Each row was made from one walk, in order. Every step used is in the known rows, and no mark comes twice. Write each row's walk.
In the rows, 128 means zero.
Known rows
baper, sipa, paniba, koze: [156 122 117 123 198  79 161 134  72 124 113 142 116 126 140 105 120 156
  96  59 130 150 139 142 127 160 144 168 136 134 152 178 129 105 131 152
 147 150 173 142 173 146  76 122 158 184 123 154 132 121 130  69 117  78
  65 139 117 108 121  46 191 157]
koze, nager, zoru: [128 112 159 130 115 151  97 110 116 121 145 141 163 116  77 140 109 101
 173 144 120 142  88  98 118 119 120  86 114 117  88 124 162 152 143 125
 147  97  97 123 106  86 137 146  92 135 143  76  96 118 131 145 115 128
 130 143 103 165 148 139 110 147]
paniba, koze, nager, fumuk: [130 134 148  95 140 109 141 117 124 171 126 123 145 134 104 147 119 107
 111 138 122 132  46 144 183 117 120  77 147 136 135  81 111 121 117 128
 136 136 122 135 166 136 140 167 150 110 109  96 103 160 160 130 175 101
 111 120  92 179 101 168 117 116]
fumuk, baper, sipa, paniba, koze, nager: [159 136 129 123 168 119 146 119 120 166 143 133 109 147 148  78 149 143
 111  73 135 149 118 122 184 166 147 109 150  90 204 121 136  79 115 129
 160 152 167 155 214  94  51 146 174 198 115  96 125 152 157 116  88  87
  57 149 134 116 111  85 160 139]
sipa, paniba: [107 133  84 110 150 111 130 181  68  75 110 179  93 124 157 100 106 160
 127 134 121 132 153 177 102 168 115 158 147 119  72 164 109 146 135 135
 139 136 148 161 105 124 130 101  85 143 134 163 119 116  85  91 108 126
 103  88 111 119 133  73 143 150]
zoru, baper, sipa, paniba: [103 151 102 132 161 111 161 164 125 114 129 165  91 162 161  86 150 154
 101 104 142 160 203 147  75 135 140 233 139 125 125 171 103 113 105 133
 144 168 152 124 162 155  88  81 144 179 128 156 144 121 124 136 134  85
 102 145 128 115  70  52 171 168]
zoru, nager, dubi: [ 84 103  73 168 142 152 141 122 132 117 112  59 121 110 153 144 116 159
 143 132 140  84 107 135  86 128 116 120  98 139  79 139 127 164 182 130
 140  98 153 106  89 152 134  98  97 111 129 208 144  91 111 107 106 127
 177  83 148  92 162 122 147 143]
sipa, baper: [115 140 102 147 131 138  76 213 154  73 156 156 129  62 167  60 120 183
 129 106 111 110 188  82 130 150 139 174 111 122 122 103 115 144 139 141
  64  89 129 133  84 158 106 127 112 154 141 135 146 126 110 140 102 134
 127 114 129 123 136 116 133 101]
zoru, baper, fumuk, nager, dubi: [105 147 105 151 119 105 140 121 161 130  73 123  97 143 132 168 118 129
 107 154 129 122 143 144  85  82 127 170 127 156  93 133 106  89 107 169
 113 155 117 123 124 120 172 131 129  84 142 114 162 132 151 165 180 143
 191 163 112  88 105 202 124 103]
sipa, paniba, koze, nager, dubi: [112 139  89 101 160  85 144 124  90 126 105 155  93 142 104 141 120 152
 151 114 139 103  70 170 128 162 145 105 149 121 116 158 116  96 126 167
 176 121 128 168 151 118  97 119 130 153 132  94 105 121 149 100 144  89
 101  98  64 121 147 114 161 154]
dubi, nager, fumuk, baper: [132 144 148 120  96 170 131 112 164 103 183  81 145 146 152  98 193  87
 102 159 128 112 151 104 174 111 109 106 117 123 177 128 136 161 146 116
 121 121 198  88 146 130 131 137 134 109  71 183 114 115 127 130  97 155
 109  69 177 143 142 119  86 118]
nager, parov: [100 114 129 128 169 146  94 136  89  76 126 119 110  91 158  83  95 160
 136 105 150  70 151 149 110 129 114 137 124 150 109 166 169 174 178 109
  77 129 144 107  67 147 117  81  90 103 127 171 129  77  80  83  85 161
 124 109 138  77 159 107 132 121]
nager, fumuk: [116 119 142 117 140 128 152 154 111 114 120 114 158 112 137 126 111 116
  92 163 126 127 147 128 117 102 115 116 119 150 118 114 117 154 154 123
 105 139 148 110  99 131 164 131 110 111 105 170 106 142 114 109 138 130
 117 105 135 151 135 120 104 134]
paniba, koze, nager, zoru, baper, fumuk: [153 127 160 118  80 101  95 107 144 187 180 145 115 149  93 177 142  63
 151 104 152 180  76 125 138 104 135 143 144 115 127 114  98  89  47 127
 147 135  61 178 160 158 166  99 167 118 159  26 179 166 160 159 221 140
 144 157 109 176  92 223  93  98]
paniba, koze, nager, fumuk, baper, zoru: [157 114 165 123 111 183 151  98 124 191 140 150 120 134 117 132 158 107
 126  96 147 147 104 117 210 140 180  60 109  99 187  80 139  93 141 115
 139 145 117 160 167 113 140 137 187 132 103  88 120 188 136 135 163 127
 113 149 155 166 150 172 113 102]
parov, nager, dubi: [142 106 103 145 112 126 128 136 131  89 114  94 124 121 126 144 114 160
 109 169 147 101  76 102  54 124 116 126 143 132 124 124 112 124 149 150
 145 135 141 161  70 111  54 151 123  93 126 124 112 100 136 116  88 138
 155  96 104 113 173  84 139 144]
paniba, koze: [155 116 115 120 153 109  97 158  98  99 121 135 122 107 148 121 125 165
 113  83 143 107 116 119 149 145 126 141 117 134 111 141 129 141 124 129
 108 119 146 142 126 158 113 135 162 142 123 137 158 117 120  71 130 143
 118 109 130 155 146 117 152 116]
koze, nager, fumuk: [108 145 145 111 123 118 160 127 130 142 114 118 148 127 107 125 114  97
 112 188 121 148  73 144 150 118 100  75 146 134 116  65 111 144 139 120
 154 136 119 120 132 113 147 156 107 104 107 103  80 161 151 149 152 101
 127 119  93 156 106 155  93 128]
nager, zoru, baper: [112 119 134 125 103 168  62 150 143 101 174 146 138 135 113 139 144 134
 170 120 145 124 213 100  88  86 141 192  92 126  93 181 130 147 104 108
 106 104  82 104  97 161 161  73 119 139 160 126 149 101 105 137 142 157
 143 156 143 185 125 119 126 137]
paniba, koze, nager: [147 141 118 123 144 107 106 133 124 140 130 135 117 120 119 122 120 142
 131 104 129 120  42 145 170 150 124 109 138 118 122  80 118 131 111 134
 127 114 134 146 154 138  91 153 154 131 132  82 130 148 148 117 147 114
 119 113  92 157 125 157 135 115]
koze, nager, dubi: [113 129 109 146 148 138 148 124 127 107 122  98 122 119 101 121 111 131
 128 143 149 109  60 136  95 121 119  84 112 131  97  97 140 133 163 167
 164 118 132 133 118  94  86 141 132 115 123 103  95 128 148 143 115 122
 149 119  92 114 155 140 130 153]
fumuk, nager, zoru, baper: [116 134 134 118 108 161  64 134 163 124  90 160 153 143  97 162 118 151
 194 159  82 106 201 103 112  80 161 184 106 130  84 177 137 125 101 119
 105 104  72  70 128 125 181 137  84 130 170 121 129  70 124 150 135 151
 174 184 132 173 108 143 137 126]
fumuk, baper: [130 112  96 138 126 185  94 175 130  70 153 132 111 103 175  69 138 171
 110 109 152  99 196  88 146 131 123 126  96  91 137 112 143 155 154 115
  99 122 166 126 113 107 116 124 124 159 128 157 155 129 101 107  70 178
 118  99 191 130 156  96 104 110]
baper, fumuk, nager, koze: [151 137 127 120 124  55 150 118 112 112  74 125 128 128 124 176 110 108
 123 169 100 109 105 170 119 149  71  99 138 148  80 105 149 142 109 102
 102 131  99 122 107 120 204 167 105  86 144 151 139 126 109 123 152 161
 153 127 122  66 129 164 117  94]
parov, nager, fumuk: [138 127 136 101 102 120 142 130 130 138 117 119 156 129 122 153 110 115
  92 198 133 131  87 111 102 117 109 116 175 139 135  94  80 137 127 125
 133 150 129 147  84 131 119 169  98  85 120 132 103 142 142 128 128 125
 138 103 106 165 128 115 100 118]
nager, koze: [133 126  99 109 136  93 127 162 108  62 136 124 129 131 136 125 132 151
 128 147 154  67 164 145 106 154  85 117 115 130  81 131 153 182 127  85
  93  86 107 107  87 155 139 105 116 123 136 171 130 100  88  94 121 158
 119 105 127 106 147  78 132 126]
paniba, koze, nager, dubi: [135 128 101 124 159 112 119 120 128 125 123  93 114 125  99 144 126 144
 130 113 153 105  46 129 137 130 133  85 124 126 126 115 139 113 141 160
 151 114 136 138 137 134  87 138 166 117 124  78 120 117 173 108 134 113
 130 111  82 130 154 149 145 133]

Write each row's walk
[123 134 113 156 128  93 128 155 151 102  97 134 123  69 141 133  89 147
 112 142  84 128 130 100 112 136 141 125 119 157 132 117 113  82 150 187
  87 128 133 131  89 106 154 170 103 115 136 107 150 139 140 175 133 121
 176 164 107  61 134 202 136  83] => sipa, baper, fumuk, nager, dubi
[136 120  88  91 160  82 111 169  67 100 105 181  95 127 145 115 126 172
 128  92 128 125 143 161 138 164 134 162 148 122 102 180 110 121 102 136
 133 127 141 161 134 157 120 113 125 163 147 148 137 124 105  71 130 118
  81  80 105 140 142  89 168 134] => sipa, paniba, koze
[121 146 119  68 102 121  68 130 120 161 148 201 100 169  80 158 147 130
 205 127 122 140 141 148 125 136 162 170 164 107 112 184 104  87  47 129
 162  95  53 164 167 159 141  87 124 159 172  64 123 117 136 134 177 118
 106 141  80 190 105 139 142 142] => sipa, paniba, koze, nager, zoru, baper
[155 125  97 103  90  82 114 147 140  89 131 112 134 150 136 151 133 160
 130 198 147  79 102 124  78 166  83 119 155 135 119 104 120 164 102  75
 125 101  95 147  65 147  89 141 110 108 144 139 114 105 102 120 102 164
 139  85 115 130 149  74 124 120] => parov, nager, koze
[104 124  94 125 108 197 130 129 153 157 144  71 134 119 182 108 141 133
 126 144 127  98 167 129 169 120 114  96 117 122 146  97 115 159 159  87
 126 108 147  98 113 139 173 109  95 121 120 223 143 145  92 138 106 143
 148  91 217 114 140 140  89 112] => zoru, nager, fumuk, baper
[132 112 170 146  93 210 165 108 134 164 138 144 128 125 113 111 143  85
 117 129 140 163 129 124 172 127 159  48 107  94 163  65 135 124 158 119
 143 154 120 150 149  85 138 138 144 131 105  96 104 193 130 164 125 140
 129 146 161 139 146 161  94 128] => koze, nager, fumuk, baper, zoru
[162 109 161 144 118 165 181 119 161 168 165  83 163 136 152 116 134 119
  54 146 146 149 145  58 121 109 137  91 137 126 232  96 106 103 152 114
 137 175 178 116 143  91  69 181 146 126  95 144 108 168 158 139  78 112
 102 148 177 128 109  70 120 137] => parov, nager, fumuk, baper, sipa
[119 146 145 129  68 156  66 106 183  93 196 118 145 170 102 135 185 105
 169 144 125 129 164 100 111  92 129 200 112 124 108 183 143 167  94 121
 135  88 119  99 127 180 137  90 131 123 127 134 138  61 131 144 138 168
 145  95 137 180 128 117 109 134] => dubi, nager, zoru, baper
[131 145 168  87 178  62 208  88  99 205 111 130 141 157 107 131 124  95
  93 114 114 170  74 153 148 148 145  99 167 139 176 122 102  69 123 153
 179 164 143 140 191 135 109 150 159 153 104 114  78 162 175 117 150  34
  61 155  80 136  81 101 170 168] => baper, sipa, paniba, koze, nager, fumuk
[128 142 115 118 112  85 127 109 166  61 153  81 142 156 128 129 178 120
 141 175 130  80 110 149 115 165  86 129 126 147  98 138 179 202 111  91
 121  73 147  89 118 181 114 119 129 110 108 178 109  74 103 108 111 170
 121  38 120 107 154  77 118 126] => dubi, nager, koze
[155  88 129 169 115 219 125 152 110  95 141 161  98 102 159  82 136 150
 127  76 160 138 192 101 147 140 158 122  69  96 139 123 164 139 170 118
 103 144 153 150 119  96 104 110 157 148 114 140 162 136  93 113  85 177
 132 126 196 120 193 104 124 113] => fumuk, baper, zoru
[127 141 158 132 132 131 201  93 143 134 163  85 134 160 153  77 188  86
  82 135 123 167 168 114 146 134 130 132 138 133 219 174 145 112 158 137
 165 154 223 101 193 121 103 127 142 158  64 185  91 124 137 137  82  97
  57  98 159 106 113  47 130 163] => dubi, nager, fumuk, baper, sipa, paniba
[150 120 139 154 137  90 153 125 114 130  58 139 122  93 132 149  96 109
  96 147  84 155  94 146 129 124  87 120 143 152  93  94 126 126 126 149
 118 166 147 141 122  89 177 176  93  84 134 127 151 152 128 142 143 137
 165 145 120  87 108 187 118  95] => baper, fumuk, nager
[125 109 132 162 144  84 162 109 113 112  57 106 119 107 125 174  88 115
  99 144 113 126  99 143  94 105 109  97 126 155  96 131 137 100 155 174
 136 160 145 133 107  71 171 169 109  74 133 129 133 134 149 142 138 135
 165 139 111  60 138 190 133 124] => baper, fumuk, nager, dubi
[144 156 122 148 112  88 107 158 147 119  98 162 136  66 144 118 101 148
 120 136  79 143 138 119 148 155 131 152 145 142 126  78 105 108 113 165
  73 119 118 139 105 110 158 179  92 118 145 109 156 155 135 180 129 122
 164 157 112  97  92 198 118  58] => sipa, baper, fumuk, nager
[111 116 105 142 170 118 132 130 129  95  49 118 127 112 104 148 102 177
 144 149 103  81 123 126  96 109 139 121 108 152  79 157 148 124 179 164
 127 129 149  93 110  81 131 166  93 107 132 146 104  81 125 113  84 128
 164 146 111  84 153 129 160 130] => fumuk, nager, dubi
[129 146 105 106 150  82 127 139 129  87  66 122 142 141 113 170 121 173
 156 185  84  56 144 149 130 152 109 115 129 147  85 133 171 154 132  93
  93  95  99  73 111 124 162 163  90 106 147 167 103  86  99 115 114 151
 149 126 113  93 132 116 139 113] => fumuk, nager, koze
[122 140 158 144  60 137 113 114 157 163 178 143 126 139  97 155 130  47
 142 151 138 190 107 124 104 100 119 134 146 123 100  99 109 115  71 125
 155 128  62 163 121 117 174  99 122 109 156  44 156 161 153 191 202 146
 159 167 122 155  92 219  84 111] => koze, nager, zoru, baper, fumuk
[125 168 118 146 113 108 127 143 145 140  78 147 102 144 146 148 122 137
 108 154 101 147 135 159 132 106 112 194 143 141  86  93 103 109  81 140
 118 156 124 132 141 136 182 145 123  96 151 114 184 138 140 163 182 143
 184 152 117 111  73 215 102  87] => zoru, baper, fumuk, nager
[162 129 174 125 160 144 168  99 158 202 166  86 145 135 137 108 153  96
  78  88 145 151 105  76 204 113 148  56 117 116 229  80 132  82 157 130
 131 157 155 107 213 114  89 175 201 165  80  85 117 185 170 131 123  87
  80 171 160 140 102 130 125 122] => paniba, koze, nager, fumuk, baper, sipa
[ 68 117  95 149 145 154  97 101 111 128 115  66 115  90 165 111  93 161
 163 122 127  56 119 174 123 141 108 145 131 144 104 150 153 195 169  93
  93  90 128  91  71 170 144  59  65  94 142 218 138  65  67  98  91 146
 163  84 180  65 157 122 129 127] => zoru, nager, parov
[135 141 172 147  57 118 106  91 173 108 199 122 132 159 112 156 187  41
 132 144 137 178 121 111 100  87 105 180 125 145 114 163 120 138  81 135
 141 123 117 133 130 164 169  92 149 103 125 114 164 109 137 166 178 165
 149 104 132 154 118 184  82 121] => dubi, nager, zoru, baper, fumuk
[ 83  92 134 170 135 191 127  76  91 146  95 102 115  91 156 128  93 141
 193  85 135  95 113 178 125 151 143 137 113 144 101 150 177 183 184  98
  97 116 113 118  68 163 136  37  81  93 139 203 148  77  59  97  99 146
 175 110 174  64 188 135 144 131] => baper, zoru, nager, parov
[134 110 161 151 164 167 182 128 132 134 170  81 159 114 170  96 138 108
  62  94 148 136 207  76 153  89 132  91  89 130 207 110 148 118 186 112
 110 172 191  75 154 103 110 143 175 146  82 173 122 159 129 123  84 118
  90 159 198 109 116  76 131 147] => nager, fumuk, baper, sipa
[119 130 138  97 159 112  83 105 104 143 115 109 117 108 125 112 112 146
 160 100 140  80  58 161 164 150 138 105 148 138 137 130 165 140 141 122
 108 119 113 125 121 148 100 104 138 100 126  97 119 108 127  92 111 134
 111 119 105 111 144 154 128 112] => paniba, koze, nager, parov
[107  88 140 168 100 173 186  87 118 169  98 115 143 109 138 165 115 107
 151 126 125 158 118 170 138 125 140 113 104 146 112 111 122 151 167 113
 136 137 121 116 100 157 192  86  96  92 124 201 142 148  82 134 155 121
 171 114 165 132 154 138 123 140] => baper, zoru, nager, fumuk
[134 136 134  97  94 143  57 114 156 160 175 153 127 159  81 159 158 130
 188 111 130 130 112 113 135  93 159 150 120 116 112 144 122 117  76 120
 134  90  54 126 168 170 134 103 158 144 157  54 140 121 157 143 186 129
 128 156 103 205 101 168 126 119] => paniba, koze, nager, zoru, baper
[130 122 169 145 144 138 118 102 167 145 111 124 168 148  75 155 122 141
 157 112  93 140 194  78  95  70 173 190 102 150 125 176 149 102 131 139
 115 136 105  43 166 116 137 149 127 150 136 118 121  85 139 151 115 110
 167 226 141 139  86 106 169 152] => fumuk, nager, zoru, baper, sipa
[130 110 151 151  78 145 106 134 134 119 180 156 116 129 130 161 130  75
 123 112 156 178 179 110  77  81 115 173 120 128 101 150 118 129  87 127
 120 135  86 147 109 143 198  78 133 114 153 105 183 140 125 153 188 161
 155 158 147 151 114 174  93 119] => nager, zoru, baper, fumuk
[135 144  99  86 145  78 122 139  81 137  98 178  94 147 114 130 116 154
 147 119 111 131  63 189 156 186 128 132 171 110 112 122 109 115  84 134
 164 118 121 182 154 123 112 128 121 159 142  96 110 149 139  99 141 102
  89  94  73 143 111 119 147 135] => sipa, paniba, koze, nager
[118 142 150 116 149 142 203 110 122 177 141 121 122 145 145  80 137  93
  89 140 125 169 146 137 151 141 139  76 154 105 197 110 120  90 150 132
 168 171 165 131 185  70 109 151 123 176  91 123  84 188 152 147  99  69
  69 154 138 107  90  85 125 160] => koze, nager, fumuk, baper, sipa, paniba
[140 117 135  83 122 110  87 109  84 148 134 186 130 132  76 153 125 123
 189 109 109 138  93 149 139 159 154 100 151 115 113 185 126 102  96 138
 176 108  78 171 138 103 144 124  99 163 156  76 101 121 126 101 142 108
  78 123  82 173 137 114 145 148] => sipa, paniba, koze, nager, zoru
[143 117 140 113 123 142 192 119 123 161 147 117 149 147 157 113 127 117
  68 155 141 165 165 100 101 132 130 111 167 115 226 132  81  80 143 122
 153 187 171 157 145  89  76 159 124 154  92 153  86 160 140 132  78  89
  76 135 146 120 106  39 127 157] => parov, nager, fumuk, baper, sipa, paniba
[148 134 171 134 130 128 105  84 175 192 186 123 160 169  82 150 155 114
 153  67 140 155 111  79 137  95 170 154 116 118 163 139 128  95  90 132
 136 120  92  95 198 149  91 124 203 166 138  55 132 126 174 146 164  90
 115 200 109 183  90 127 162 156] => paniba, koze, nager, zoru, baper, sipa
[137 111 124 167 108 172 104 181 134  75 139 193 135  56 149  78 119 163
 143  81 121 148 187 100 127 172 173 165  85 121 138 112 123 137 154 140
  70 105 111 154  82 147 113 110 140 160 137 114 152 137  96 154 109 142
 146 142 142 122 162 116 152 104] => sipa, baper, zoru
